What can hang from each mark
L: B Q
M: E
U: V W
W: N P
X: P
Y: J
B: L X
Q: L W
P: X
N: V Y
E: V

Every row comes from one small tree of marks. The marks that hang from a mark follow it in brackets, in alphabetical order. Every link used is in the known rows. Which tree was each row made from?
Known rows
N{Y}: [ 0.55 -3.27  0.64 -0.55  1.07  0.73  0.49 -0.50 -0.97  0.74  1.00  0.67
  0.85  1.01 -0.11 -0.76  0.03  1.85  1.80  0.31 -0.23 -1.31  1.28 -0.39
  0.20  0.16 -0.67 -0.06  0.30]
Q{L{B} W{N P{X}}}: [-3.64  4.93 -5.00  0.00 -0.76  2.62 -1.76  4.88 -0.77 -7.58 -4.29  0.73
  4.10  6.05 -2.29 -2.87  3.06 -3.20 -1.17  1.07  6.35  3.33 -1.92 -2.25
  4.03 -1.57 -2.95 -6.28 -2.44]
N{V Y{J}}: [-0.16 -8.48  1.59 -1.09  1.96  1.14 -0.09 -1.54 -1.35 -0.98  1.78 -0.80
  2.14  2.88  1.51 -2.89 -0.59  5.29  2.81  1.70 -4.32 -2.54  2.40 -0.54
 -0.78 -1.21  0.08  0.91  3.12]
B{L X{P}}: [-1.56  1.57 -1.59  0.58 -1.37  3.41  1.13 -2.12  2.52  3.89  2.07  1.58
 -0.55  1.05 -2.05 -4.33 -1.01 -4.64 -4.52 -3.45  0.64 -2.67  1.30  2.19
  1.27  3.72  1.39 -2.10  0.65]
U{V W{P{X}}}: [-3.69  0.56 -4.95  1.54  0.19 -3.06 -1.14  1.35 -0.22 -4.95 -2.90 -3.24
 -1.19  3.60  2.93  1.27  0.14  3.53 -0.79  0.40  2.74  3.38 -1.45 -1.99
  1.79 -3.24  0.23 -1.26 -0.28]
M{E}: [ 0.42 -0.34  1.03  1.57  0.88 -0.46 -0.14 -0.72 -0.31 -1.29  0.73  2.32
  0.69  1.73 -0.26  2.13  0.32 -0.87  1.16  0.76 -1.11  0.32 -0.26  0.04
  0.16  1.22 -0.65 -0.16 -1.41]
Q{L}: [ 0.19 -1.27 -0.16  1.23 -0.41  1.51  0.22  1.69 -0.30 -2.01 -1.61  0.93
  1.23  1.31 -1.58 -0.32  0.12  0.04  0.47  0.68  2.46  1.46 -0.77  0.85
  0.12 -0.01 -0.21 -0.48 -1.48]
U{W{P}}: [-2.26  0.93 -3.50 -0.33 -0.03 -3.39  1.43 -0.27  0.38 -3.17 -2.04 -1.44
 -1.17  2.44  0.90 -0.04  1.26  2.80  0.75 -1.17  2.53  1.84  0.54 -2.45
  1.42 -2.50  0.90 -1.35 -0.54]
L{Q{W{N}}}: [-1.50  1.74 -2.09  2.18  0.67 -0.78 -1.14  2.18  0.44 -0.23 -1.87  1.76
  3.02  3.64 -1.19 -2.38  1.05 -2.14 -0.92  0.54  2.59  1.38  0.09 -2.28
  3.06 -0.78 -2.68 -1.21 -3.18]
N{Y{J}}: [ 0.76 -5.72  1.27 -1.59  1.26  0.26 -0.15 -0.42 -1.21 -0.98  1.06  1.19
  2.00  1.73  0.49 -1.22 -0.61  3.07  2.30  0.93 -2.16 -2.24  2.58 -0.29
 -0.47 -1.19 -0.80  0.64  1.47]
B{L{Q} X{P}}: [-2.45  1.10 -2.76  2.08 -0.05  2.42  1.88 -1.44  3.04  5.09  2.12  2.80
  0.99  2.57 -2.97 -5.17 -1.78 -5.74 -5.19 -3.23  1.40 -1.97  1.26  0.83
  1.72  4.08  0.46 -2.13 -1.15]
W{N{V} P}: [-3.34  2.96 -3.73 -1.43  0.03 -1.31 -0.49 -1.65 -0.10 -0.54 -0.88 -1.51
 -0.36  4.77  2.31 -4.36  2.51  1.49  0.18  0.49 -0.30 -1.05 -0.04 -4.24
  1.48 -1.97 -0.22 -1.46  1.95]
Q{W{P}}: [-2.74  2.81 -0.84 -1.56 -0.11 -1.71  0.40  0.45 -0.14 -3.91 -3.12 -0.10
  1.49  1.85 -0.42  0.89  2.52  0.19 -0.05 -0.93  1.99  1.10 -0.14 -1.45
  3.15 -0.70 -0.76 -1.72 -1.29]
B{L{Q{W{N{V} P}}} X}: [-5.77  0.71 -4.75  2.12  0.32  1.70  0.18  0.48  1.68  0.98 -0.30  1.55
  1.92  6.12 -1.55 -6.06  1.42 -3.95 -2.76 -1.42  2.62  0.21  1.00 -1.55
  4.37  0.98 -1.15 -2.77 -1.27]
L{B{X{P}} Q{W{N{V}}}}: [-4.01  2.60 -5.43  3.03 -0.39  3.41 -0.56  0.53  2.39  4.74  1.55  2.78
  4.07  6.51 -1.77 -8.96  0.08 -4.90 -5.10 -0.26  3.16 -0.54  0.86 -0.42
  3.35  3.15 -1.75 -5.35 -1.34]
Y{J}: [ 0.06 -2.97  0.84 -1.23  0.28 -0.71 -0.37  0.11 -0.26 -2.34 -0.02  0.75
  0.95  0.78  0.73 -0.61 -0.54  1.44  0.71  0.74 -2.32 -1.06  1.60  0.25
 -0.97 -1.86 -0.22  0.69  1.00]
W{N{Y{J}} P{X}}: [-2.26  0.78 -2.97 -4.10  0.47 -0.22 -1.34 -0.25 -2.06 -4.99 -0.94 -0.37
  1.63  5.00  1.27 -2.90  1.83  2.04  1.18  0.11 -0.25 -2.06  1.40 -3.78
  1.28 -3.85 -2.77 -3.49  1.83]
Q{L W{P}}: [-3.03  1.78 -1.26 -0.31 -0.69 -0.30  0.56  2.27 -0.27 -6.33 -4.72  0.75
  3.15  3.15 -2.01  0.81  2.51  0.18  0.45 -0.21  4.18  2.25 -1.08 -0.69
  2.92 -0.82 -1.03 -2.34 -2.67]
P{X}: [-0.41  1.21 -0.50 -0.91 -0.41  1.56 -0.94  1.20 -1.06 -3.09 -0.44 -1.87
  0.64 -0.51 -0.61  0.88 -0.35 -0.43 -0.29 -0.37  0.70  0.99 -1.50  0.68
  0.07 -0.53 -0.88 -2.43  0.25]
U{V W{P}}: [-3.26 -0.19 -4.65  2.28  0.27 -4.34 -0.44  0.42  0.79 -2.31 -2.47 -1.79
 -1.60  3.95  3.55  0.40  0.11  4.03 -0.35  0.63  2.30  2.46 -0.27 -2.36
  1.74 -2.54  0.86  0.72 -0.44]
N{V Y}: [-0.21 -5.81  0.70  0.08  1.60  1.63  0.32 -1.48 -1.05  1.27  1.85 -1.07
  1.17  2.22  0.81 -2.19 -0.03  4.03  2.46  1.40 -2.36 -1.54  0.80 -0.70
  0.04  0.49  0.30  0.32  2.03]
M{E{V}}: [ 0.00  0.14  2.33  3.13  2.79 -1.88  0.80  1.82  0.11 -1.76  1.06  3.41
  1.99  3.48 -0.11  2.40  0.59  1.71  1.71  1.39 -2.18  0.76 -0.06 -0.77
 -0.50  0.29 -0.02  0.52 -2.28]

Write each row's tree
[-2.72 -2.70 -5.33  0.98  0.97 -4.19 -1.70  0.27 -0.25 -3.16 -1.91 -0.54
 -0.34  7.20  4.40 -2.99  0.76  5.73  1.11  1.95  1.22  0.13  2.10 -4.38
  2.01 -4.76 -0.69  0.36  0.93] => U{V W{N{Y{J}} P}}
[-3.20  0.25 -6.12  1.32  0.31 -2.42 -2.21  1.03 -0.83 -4.07 -2.18 -2.61
 -0.81  6.25  3.44 -2.06  0.75  4.18  0.18  1.01  3.16  1.85 -0.11 -3.87
  3.02 -4.04 -1.07 -1.78  0.37] => U{V W{N{Y} P{X}}}
[-2.84 -0.66 -5.69  1.84  0.56 -3.95 -1.64  0.28  0.03 -1.44 -1.88 -1.08
 -1.18  6.69  3.90 -2.95  1.01  4.70  0.67  1.30  2.90  1.04  0.95 -4.59
  2.81 -3.59 -0.62  0.03  0.21] => U{V W{N{Y} P}}
[-3.74 -0.32 -4.75  2.71  0.72  2.82  0.55  1.34  1.42  4.23  2.72  3.97
  2.71  4.00 -1.82 -5.02 -1.26 -4.70 -3.18 -0.04  3.46  0.66  0.90  0.06
  0.88  2.60 -1.56 -3.03 -2.25] => L{B{X} Q}
[-3.23  1.88 -2.86  0.51  0.02  1.21  0.32  3.76  0.09 -5.84 -3.85  1.96
  4.08  4.62 -2.34 -0.69  2.26 -1.90 -0.23  1.10  5.32  3.01 -1.00 -1.26
  3.20  0.28 -1.48 -3.86 -2.64] => Q{L{B} W{P}}
[-1.85 -0.19 -2.56  2.76  2.11  0.92  0.09  3.81  0.87 -0.44 -0.39  2.55
  4.38  3.52 -2.37 -1.65 -0.21 -3.80 -1.79  1.61  3.07  2.49 -0.25 -1.60
  2.51  1.65 -2.18 -2.34 -3.76] => L{B Q{W}}
[-6.08  2.34 -5.76  1.32  0.42  1.47  0.84  1.90  1.43  0.89 -0.07  3.95
  3.92  5.59 -2.20 -3.89  1.01 -4.62 -3.25 -0.74  5.25  1.53  0.71 -1.18
  3.33  1.79 -2.47 -4.62 -3.16] => L{B{X} Q{W{P}}}
[-4.02  2.76 -3.03 -0.49 -1.00  1.60 -1.87  2.51 -1.07 -7.46 -4.68 -1.94
  3.27  5.56 -0.97 -2.43  3.31  0.67  0.35  0.57  3.58  2.64 -2.06 -1.63
  3.70 -2.33 -1.99 -4.51 -0.77] => Q{L W{N{V} P{X}}}
[-1.71  1.33 -3.28  1.58 -1.74  4.85  0.59  0.76  1.51  1.70  0.92  3.21
  2.35  3.21 -2.83 -5.52 -0.64 -3.89 -3.50 -0.40  3.99 -0.19 -0.08  2.11
  0.30  3.28 -0.02 -4.01 -1.00] => Q{L{B{X{P}}}}
[-3.10 -1.49 -2.75  2.70  0.44  2.35  1.21  0.44  1.78  3.35  2.03  2.75
  0.75  2.35 -2.61 -3.59 -1.27 -5.02 -2.95 -1.79  2.02  0.11  1.04  0.69
  1.66  2.48 -0.14 -1.19 -1.95] => B{L{Q} X}
[-5.30  0.74 -3.80  1.67  0.40  1.02  1.52  1.01  1.86 -0.13 -0.68  2.65
  2.04  4.09 -2.72 -2.94  0.74 -4.70 -2.99 -2.53  3.79  0.63  1.02 -0.32
  4.05  1.96 -1.06 -2.57 -2.61] => B{L{Q{W{P}}} X}
[-0.14 -2.56 -1.13  0.44  1.01  1.36 -1.18 -1.19 -0.95  1.28  1.35 -0.93
  0.64  3.89  1.54 -5.01  1.03  2.69  1.90  1.59 -1.26 -1.62  1.22 -2.25
  0.92 -0.89 -0.78 -0.48  2.40] => W{N{V Y}}
[-6.49  2.47 -7.05  1.93  0.38  2.01 -0.66  1.32  1.34  1.25  0.18  2.57
  3.92  7.88 -0.86 -7.26  1.77 -3.78 -3.02  0.43  4.25  1.08  0.82 -2.74
  3.94  0.97 -2.66 -5.16 -1.82] => L{B{X} Q{W{N{V} P}}}
[-2.77  1.30 -2.16  2.29 -0.21  2.39  1.39 -0.16  3.03  3.48  0.51  2.79
  2.46  2.82 -3.53 -4.41 -1.04 -5.84 -5.44 -3.39  2.54 -1.21  1.13  1.38
  3.55  4.20 -0.16 -2.77 -2.30] => B{L{Q{W}} X{P}}
[-2.53  0.92 -3.09  2.08  0.01  3.05  0.51 -0.69  2.35  3.96  1.23  3.42
  2.60  5.16 -3.07 -7.08 -0.41 -5.03 -3.95 -2.85  2.70 -2.06  2.34 -0.23
  4.52  3.43 -1.48 -3.22 -1.69] => B{L{Q{W{N{Y}}}} X{P}}
[-1.83 -1.58 -1.62  3.38  2.19  0.92 -0.31  2.54  1.18 -0.67 -0.93  0.20
  2.37  4.28 -1.32 -3.33  0.32 -2.62 -0.89  0.78  0.53  1.18 -0.05 -2.56
  3.75  0.69 -1.17 -0.50 -1.50] => B{L{Q{W{N{V}}}}}
[-2.41 -3.95 -3.95 -0.86  0.98 -2.39 -0.01 -1.42 -0.57 -3.38 -0.91 -1.58
  0.01  6.64  2.60 -4.77  1.69  6.22  3.06  0.82 -0.27 -0.56  2.75 -4.35
  1.60 -4.63 -0.05 -0.94  2.22] => U{W{N{V Y{J}} P}}
[-3.19  1.73 -5.44 -0.24 -0.40 -1.48 -0.91 -0.07 -0.52 -4.62 -1.93 -4.18
 -1.06  4.86  1.93 -3.07  1.92  3.20  0.71 -0.19  1.74  2.27 -0.52 -3.44
  2.00 -4.17 -0.19 -3.50  1.29] => U{W{N{V} P{X}}}
[-2.36  1.65 -2.56  2.06 -2.03  4.81 -0.13  2.07  1.45 -1.07 -1.24  3.31
  3.74  3.56 -3.79 -4.44  0.38 -3.93 -3.64 -0.50  5.57  1.22 -0.07  2.99
  2.50  3.42 -0.64 -5.24 -2.28] => Q{L{B{X{P}}} W}
[-3.44  3.02 -3.66  0.88  1.66  0.12 -0.42  3.32  0.52 -4.25 -2.67 -0.16
  2.47  4.56 -2.13 -1.47  1.31 -4.20 -1.93 -0.80  3.04  1.73 -0.83 -3.46
  4.68 -0.62 -2.47 -3.31 -2.54] => B{L{Q{W{N P{X}}}}}
[-3.69 -0.26 -4.61 -0.20  2.67 -0.45 -0.38  2.83 -0.01 -2.67 -0.94  3.58
  5.67  7.98 -0.73 -4.85  1.36 -1.84 -0.08  1.79  2.66  0.00  2.26 -5.21
  3.50 -1.33 -3.78 -3.23 -2.32] => L{B Q{W{N{Y{J}} P}}}
[-1.96  1.67 -3.69  1.83 -1.58  5.35 -1.04  1.47  0.67  0.20 -0.75  4.22
  4.34  6.20 -3.53 -7.33  1.23 -3.59 -2.45  0.07  6.05 -0.21  1.18  0.85
  3.72  2.36 -2.14 -5.79 -1.58] => Q{L{B{X{P}}} W{N{Y}}}
[-2.73 -2.82 -4.23 -1.57  0.77 -1.13 -1.00 -0.43 -1.54 -5.37 -1.12 -3.27
  0.55  6.13  2.22 -3.92  1.75  5.91  2.63  0.54  0.03  0.32  1.74 -3.70
  1.64 -5.11 -0.69 -3.03  2.30] => U{W{N{V Y{J}} P{X}}}
[-3.24 -1.50 -2.13  3.15  0.29  2.43  0.72  1.57  1.78  1.19  0.26  2.81
  2.00  2.53 -3.25 -2.87 -0.46 -5.08 -2.89 -1.89  3.18  0.91  1.06  1.34
  3.27  2.74 -0.93 -1.87 -2.83] => B{L{Q{W}} X}
[-4.12  2.71 -4.72  0.41 -0.22  3.26 -2.03  3.90 -0.80 -6.99 -3.57 -0.82
  4.41  7.13 -1.42 -3.98  2.97 -1.43 -0.46  1.87  4.91  3.19 -2.13 -2.34
  3.87 -1.19 -2.26 -6.10 -0.94] => Q{L{B} W{N{V} P{X}}}
[-2.55  3.42 -3.70 -3.13  0.28  0.20 -1.20 -0.02 -1.85 -2.64 -0.94 -1.17
  0.75  4.38  0.82 -2.18  2.28  0.61  1.05 -0.33  1.48 -0.93  0.25 -4.06
  2.14 -2.57 -2.53 -3.89  0.89] => W{N{Y} P{X}}
[-3.41  2.69 -1.39 -0.96 -0.80  0.91 -0.36  3.20 -1.24 -8.53 -4.96 -0.63
  3.38  2.87 -2.51  1.40  2.30  0.02 -0.20 -0.46  4.73  3.26 -2.02 -0.17
  3.05 -1.33 -1.69 -4.17 -2.47] => Q{L W{P{X}}}
[-0.86  1.63 -2.98  2.68 -0.32  2.90 -2.04  4.70 -0.06 -4.32 -2.84  2.34
  3.86  4.81 -2.45 -3.48  1.67 -3.10 -0.55  2.20  5.40  2.96 -0.92 -0.92
  3.10 -0.11 -2.36 -3.94 -2.53] => Q{L{B} W{N}}
[-2.02  2.47 -3.34 -2.60  0.65 -1.25 -0.13 -1.24 -0.77 -0.43 -0.67  0.72
  0.16  4.86  1.15 -3.26  2.52  1.34  1.69  0.05  1.20 -1.92  1.63 -4.56
  1.96 -1.85 -1.65 -1.88  0.88] => W{N{Y} P}
